Known rows, with every way that one mark hangs from another
(q_782 q_13 q_89 q_583): [ 0.49 -1.39  0.04  2.83 -2.20 -0.30 -2.23 -2.23  1.55  1.00  0.06  4.14
 -0.11 -0.77  1.66 -1.11 -3.85 -2.86  1.17 -1.91  2.43 -1.32  2.01  1.15
  1.46]
(q_61 q_583): [ 0.46 -1.39  0.14 -3.37 -2.79  0.01 -0.55 -1.18 -2.21  1.87  1.97 -2.53
 -1.68 -0.54 -0.47  0.64 -3.26 -1.57  4.33 -0.02  1.71  2.68  1.04 -3.79
 -0.03]
(q_440 q_583): [ 1.43 -0.88 -0.63 -0.61 -2.54  0.71 -0.71 -1.22 -0.44 -0.12  1.86 -2.29
 -0.80 -0.42 -0.49 -0.04 -1.96 -0.62  4.69 -1.71  2.35  1.15  0.46  0.58
  0.11]
(q_645 (q_583 q_440 (q_782 (q_13 q_270) (q_89 q_61)))): [-2.56  0.53  0.06 -0.34  2.66 -0.17 -1.81  2.78  1.32 -1.36 -1.51  0.83
  1.69  1.39  1.95  1.33  2.46  0.84 -4.66  1.21 -1.44  0.96 -0.98  2.04
 -1.92]
(q_176 (q_782 q_13 q_583)): [-0.95 -1.70  0.27  3.27 -0.23  0.26 -0.37 -1.90  0.04  1.08 -1.23  2.97
  1.20 -1.75  0.92 -1.27 -3.06  1.53  0.43 -1.61  0.49 -1.72  1.60  0.66
 -1.93]
(q_645 (q_583 (q_782 q_89))): [-2.52 -0.29  0.44  1.03 -3.38  0.74 -3.58  1.51 -0.80 -0.17  1.44 -1.83
  0.93 -1.03  2.06  1.65  0.18 -2.30  0.58 -0.13  1.09  2.26 -0.59  1.11
 -1.66]
(q_176 q_782): [-1.55  0.16 -0.86 -0.29 -2.01 -0.01 -0.12  1.90 -0.86  1.55  2.07 -2.26
  1.14  0.11 -0.16  1.03 -1.59  1.10  3.38  0.18  0.41  0.60 -0.33  1.35
 -2.21]
(q_176 (q_13 q_61 q_270 (q_782 q_583)) q_509): [-0.67 -3.75  4.11 -3.48  5.64  4.20  4.04  3.41 -2.48 -4.07 -1.19  5.08
  3.23  1.16  1.32  1.12 -1.70  4.94  1.19 -0.23 -0.93 -3.00  0.21  2.30
  0.16]
(q_89 q_61 (q_583 q_440) q_782): [ 1.03  2.90 -2.04  0.79 -1.05  1.26 -4.76 -0.73  1.72 -0.94  0.02 -3.96
 -2.00  1.69  0.65  0.77  0.92  0.97 -0.97  2.31 -0.82  0.93 -1.18 -1.70
 -1.84]
(q_176 (q_13 q_61 q_270 (q_782 q_89 q_583)) q_509): [-1.07 -3.15  4.14 -1.44  3.88  3.35  3.99  3.95 -1.58 -3.70 -0.37  6.35
  4.39  1.90  2.72  2.28 -2.78  2.55  1.23 -0.03 -1.21 -3.87  0.10  2.98
  1.78]
(q_645 (q_583 (q_440 (q_782 q_13 (q_89 q_61))))): [-0.98  1.39  0.43  2.68 -0.34 -1.17 -2.62 -3.51  2.39 -0.92 -1.14 -0.10
 -1.60  0.30  0.55 -1.34  2.67 -0.66 -2.76  0.17 -0.30 -1.65  0.39  0.61
  0.90]
(q_89 (q_61 q_13) (q_782 q_583)): [ 1.52  0.90 -0.23  3.47 -0.57  0.77 -4.93 -4.51 -2.58 -0.96  0.74  2.38
 -3.31  0.24  0.19 -2.73 -0.48  2.20 -2.40  0.21  0.01 -0.84  0.72 -6.33
  1.10]
(q_440 (q_89 q_61 q_583 (q_782 q_13))): [ 2.28  3.08 -2.50  2.35 -1.42 -0.45 -5.21 -4.05  2.59 -0.20 -3.89  0.53
 -2.83  0.85  1.06 -1.09  1.98 -1.49 -2.97  0.21  0.66 -2.96  0.25 -2.36
  1.62]
(q_440 (q_89 q_61)): [ 0.92  2.74 -2.01 -1.61 -2.74 -0.24 -1.68  1.42 -0.32  1.51  0.10 -2.66
 -3.39  2.77 -1.12 -0.60  1.44 -0.77  1.38 -0.16  0.63 -0.32 -0.44  0.83
  2.06]
(q_89 q_61): [ 0.37  1.14 -1.41 -2.75 -1.85  0.93 -3.65  0.64 -0.85  0.56  2.23 -3.00
 -2.88  2.24 -0.65  0.02  0.46  1.16  2.25  0.69  1.14  1.01 -0.26 -0.87
  0.73]
(q_13 q_782): [-0.39 -0.18 -0.26 -0.60  0.47  0.39 -0.98  0.86  0.21  1.07  3.61 -2.88
  0.23  0.34  0.92  0.46  1.15 -0.19  2.15 -0.24  1.73  1.00 -1.21  0.80
  0.90]
(q_645 (q_583 q_440)): [-1.36  0.00  0.50 -2.02 -0.50  1.68 -1.87  1.91 -0.02 -1.04  0.33 -4.06
 -1.39 -0.34 -0.56 -0.07 -0.45  0.37  2.63  1.31  1.37  3.89 -0.37  0.90
 -2.40]
(q_61 q_13 q_583): [ 0.93 -1.98  0.54 -1.34 -1.64 -0.66  0.03 -2.45 -3.51  1.94  1.83  0.11
 -1.19 -2.14 -2.02 -1.22 -2.12 -0.39  2.37  0.25  0.77  2.01  1.23 -8.29
  0.77]
(q_176 q_509 (q_782 (q_13 q_270) q_89 q_583)): [-0.98 -2.11  2.83  0.88  2.30  1.12  0.04  1.30  0.49 -1.02 -1.92  7.01
  4.03  2.14  2.74  0.94 -4.63  1.35  1.70 -1.27  0.64 -3.22  1.85  3.45
 -1.35]
(q_583 (q_440 (q_89 (q_61 q_13)))): [ 0.89  2.88 -1.77  0.78 -0.51 -1.50  1.25  2.19  0.14  1.83 -0.03 -1.55
 -2.08  1.22 -3.69 -2.05  3.10  1.34 -1.25  0.92 -1.74  0.45 -1.02 -1.85
  1.24]
(q_440 q_89 (q_782 q_13 q_583)): [ 2.28  0.43 -0.27  3.03 -1.54 -2.11 -0.10 -4.89  1.06  0.82 -2.94  3.30
 -1.67 -1.47 -0.27 -3.92  0.53 -3.11 -1.32 -4.20  2.21 -3.69  2.10  3.65
  1.94]
(q_782 (q_13 (q_61 q_583)) q_89): [ 0.00 -2.85 -0.08 -1.76 -2.54 -0.87  2.28 -3.00 -0.57  1.35  2.81  2.64
  0.54 -2.42  0.33  1.94 -2.92 -2.52  1.20  0.20  0.14 -0.52  1.39 -3.40
  3.07]
(q_176 (q_13 (q_61 q_583) (q_782 q_89)) q_509): [-1.70 -3.84  4.00 -1.10 -0.48  1.81  5.49  1.61 -1.61 -0.50  1.00  1.94
  2.99 -0.64  0.92  3.05 -2.58  0.92  3.23  0.75 -2.09 -2.24 -0.15 -3.01
  1.91]
(q_61 (q_13 q_782) q_583): [-0.08 -2.12  1.17  1.19  1.15 -0.53  1.09 -2.79 -2.96  2.01  2.86 -0.34
  0.26 -1.94 -0.43 -0.45  0.19  0.33  0.51  0.30 -0.40  1.30 -0.09 -8.72
  1.77]
(q_645 (q_583 (q_440 (q_89 q_61)) q_782)): [-2.02  2.63 -0.78  0.93 -1.24  0.29 -0.75  3.48 -0.20  0.39 -1.96 -4.81
 -1.27  0.65 -0.68  0.03  4.35  0.71 -2.82  0.58 -2.32  2.39 -2.17  2.02
 -2.44]
(q_89 q_583): [ 1.17  0.16 -1.11 -1.68 -2.12  1.72 -4.12 -0.49  0.46 -0.17  0.71 -2.09
 -0.64  0.10  0.55  0.66 -0.77 -1.19  3.13  0.49  2.20  1.11  0.56 -1.30
 -0.65]

Rows
[-0.97  0.05  0.50  4.43  0.36  0.29  1.20  1.47  1.70  1.32  2.58 -0.35
  1.97  0.54  2.21  0.96 -1.61 -1.64  0.26 -0.60 -0.83  0.64 -1.12  3.15
  0.50]
(q_13 (q_782 q_89 (q_583 q_440)))
[ 0.96 -1.00 -0.27 -1.76  4.26  0.32  1.69 -0.77  0.51 -2.94  0.49  4.04
  1.09 -0.83  0.63  0.32 -1.30  1.72 -3.11  0.35  0.04 -0.45  0.39  3.79
 -0.60]
(q_89 (q_782 (q_13 q_61 q_270) (q_583 q_440)))
[ 1.46  1.13 -1.48 -3.52  2.97 -2.96  5.85  0.75  1.45 -1.05 -0.32  2.02
  1.28 -0.18 -2.09 -0.18  3.80 -0.61 -3.06 -1.02 -0.14 -2.54 -0.07  7.77
  1.62]
(q_583 (q_440 q_89 (q_782 (q_13 q_61 q_270))))
[-0.65  0.69  0.74 -0.70 -0.55  0.16 -1.41 -1.20 -0.22 -1.56  0.17 -3.68
 -1.51 -0.81 -0.86 -1.23  1.58 -0.20  0.93  0.00  1.21  1.74  0.06  2.45
 -1.84]
(q_645 (q_583 (q_440 q_782)))
[ 1.63  1.87 -0.85  1.91 -2.16 -1.78 -1.07 -4.18 -3.07  1.67 -0.74 -0.21
 -3.77  0.46 -1.36 -1.52  0.48 -0.77 -1.96  0.89 -1.13 -0.49  0.12 -8.91
  2.73]
(q_440 (q_89 (q_61 q_13 q_583) q_782))
[ 0.43  0.28 -1.34  1.85 -1.49 -0.64 -1.65 -0.02  4.69  0.99 -0.57  0.54
  1.56 -0.93  0.73  0.80 -1.29 -2.86  0.63  0.51  0.77 -0.12  0.53  1.12
 -0.57]
(q_782 q_13 (q_89 (q_583 q_440)))
[ 1.03  0.83 -1.47 -0.11  1.70 -1.57  0.75  0.02  0.28 -0.04 -2.96  1.61
  0.88  1.08  0.31 -0.13  3.03  0.64 -3.39 -2.70 -0.63 -1.96 -0.39  2.54
  0.50]
(q_440 (q_89 q_61) (q_583 (q_782 (q_13 q_270))))
[-1.30 -0.66  2.55  2.12  0.63  2.02  1.59  4.71  3.59 -0.72 -2.42 -0.11
  3.88  0.77  1.10  1.68 -1.18  0.69  2.41  1.15 -1.51 -1.92 -1.00  1.43
 -1.77]
(q_176 (q_13 (q_782 (q_89 (q_583 q_440)))) q_509)
[-0.45 -1.45  1.05  1.52  2.18 -1.09  3.58 -0.49 -1.41  2.39  2.68 -1.73
  1.15 -2.17 -1.55 -0.42  0.85  0.92 -0.37  1.11 -1.90  2.52 -0.92 -6.74
  0.19]
(q_61 (q_13 q_782) (q_583 q_440))
[ 1.36  1.25 -0.55  2.00 -1.57 -2.94  2.77 -1.32 -1.16  2.25 -0.53 -1.19
 -1.54 -1.55 -2.62 -1.15 -0.75 -2.17 -0.90  0.50 -0.90  1.69 -0.34 -4.76
  0.16]
(q_61 q_13 (q_583 (q_440 (q_89 q_782))))
[ 0.19  0.49 -0.28  0.26  2.54 -0.28 -0.78  0.97  1.74 -0.43 -0.93  4.32
  0.42  3.02  1.63  0.01 -2.01  0.33 -2.22  0.16 -0.50 -1.02  0.76  2.34
  0.89]
(q_782 (q_13 q_270) (q_89 q_61) (q_583 q_440))
[ 1.19  0.47  0.35 -2.34  3.00 -2.07  2.00 -2.39 -3.38  0.06  0.47  0.52
 -0.80  1.22 -2.12 -1.32  2.05  2.21 -2.57  1.06 -2.16  0.26  0.54 -5.55
  0.70]
(q_89 (q_61 (q_13 q_270) (q_583 (q_440 q_782))))
[-0.12  0.30 -0.50 -2.68 -1.29  0.11  0.54  0.33 -1.14  2.04  1.25 -4.44
 -2.23  1.34 -1.42  0.80 -1.33  0.97  1.58  1.58 -1.67  3.15 -0.19 -3.94
 -0.73]
(q_89 (q_61 (q_583 q_440)))
[ 0.70 -1.11  0.13 -2.13  3.77  0.02  0.61  1.31  1.19 -0.76 -1.62  3.12
  0.81  0.38  0.08 -1.11 -2.42  0.92 -0.22 -0.94  1.62  0.91  1.23  3.68
 -1.40]
(q_782 (q_13 q_270) (q_583 q_440))
[-1.62  0.56 -0.35  1.54 -0.08 -1.22  0.76  2.39  2.14  0.78 -3.26 -1.86
  0.66 -2.72 -1.05 -1.16  3.06 -1.02 -2.86 -1.11 -0.18  1.55 -0.89  3.64
 -3.01]
(q_645 (q_583 (q_440 q_89) (q_782 q_13)))
[ 1.27  2.94 -1.51 -0.20 -2.22 -2.98  2.58  1.06  1.55  1.68  0.10 -3.45
 -1.14  0.26 -2.47 -1.30  2.36 -2.71  0.82 -1.48  0.72 -0.17 -0.44  6.51
  0.03]
(q_583 (q_440 q_89 q_782))
[-0.03  3.32 -0.36  0.75 -0.93 -0.57 -0.96 -1.15 -0.08 -0.59 -2.17 -3.86
 -3.43  1.74 -1.27 -1.73  4.28 -0.26 -1.87  0.06 -0.89 -0.43 -0.66  2.17
  0.43]
(q_645 (q_583 (q_440 (q_89 q_61) q_782)))
[-1.65 -1.01  2.34  2.05 -2.92  2.19 -0.18  3.41  0.84 -0.84 -3.93  2.04
  3.92  0.77  1.35  2.11 -4.46  1.22  4.42  1.07 -1.10 -3.53  0.74 -0.07
 -3.16]
(q_176 q_13 q_509 (q_782 (q_89 q_583)))
[-0.42  3.82 -0.93  1.23 -0.94  0.61 -2.87  0.27  0.44 -1.19 -2.15 -4.52
 -4.11  2.13 -0.12 -0.37  2.00  0.00 -1.82  1.76 -0.53  1.42 -1.60  0.51
 -0.55]
(q_645 (q_583 (q_440 (q_89 q_61 q_782))))
[ 0.21 -1.68  1.22  4.01  2.11  0.97 -0.99 -2.20 -1.85  0.57  2.26  2.39
  0.41 -1.60  0.52 -2.20  0.50  1.24 -0.80 -1.19  0.21 -0.30  0.12 -4.24
  1.58]
(q_61 (q_13 (q_782 q_583)))
[-1.84 -1.56  0.62 -0.09 -0.35  0.54 -3.43 -0.66  0.05 -0.59 -1.05 -0.59
  0.23 -3.28  0.58 -0.93  1.59  0.07 -1.23 -0.99  1.84  1.46  0.29 -0.07
 -2.76]
(q_645 (q_583 (q_782 q_13)))
[-0.62  1.57 -0.11 -0.90 -1.30  0.52  0.04  2.76  0.61 -0.07 -1.69 -3.74
 -2.02  0.31 -1.38 -0.34  0.58 -1.55  1.60  0.40  0.90  2.86 -0.81  2.82
 -1.00]
(q_645 (q_583 (q_440 q_89)))
[ 0.01 -1.30 -1.32 -3.30  3.79  0.51  2.02  2.74  1.56 -1.60 -0.04  1.51
  4.69 -2.27  0.11  2.66  3.04  1.84 -3.96  0.93 -2.11  0.40 -0.74  3.05
 -3.10]
(q_89 (q_583 q_440 (q_782 (q_13 q_61 q_270))))
[-1.48 -1.49  0.35  0.26 -0.07 -0.30  5.82  0.85 -0.41  1.90  5.46 -1.91
  2.85 -1.01  0.83  4.06 -0.34 -1.45  0.53  1.67 -3.19  1.52 -1.79 -1.21
  2.03]
(q_13 (q_61 (q_583 q_440)) (q_782 q_89))
[ 2.43  0.23 -1.43 -1.02  1.58 -0.98  2.62 -2.72  0.28 -2.76 -1.12  3.39
  0.50 -0.36  0.37  0.71  0.41 -0.89 -1.50 -1.60  1.27 -2.81  0.05  3.34
  2.91]
(q_440 (q_89 (q_782 (q_13 q_61 q_270))) q_583)
[ 0.61 -1.65 -0.85 -6.56  3.00  0.40  1.16  0.84 -0.42 -1.75  2.08  2.87
  0.92 -0.21 -0.28  1.05  0.13  1.18  0.39  0.34  1.87 -0.54  0.67  2.41
  1.50]
(q_782 (q_13 q_61 q_270))
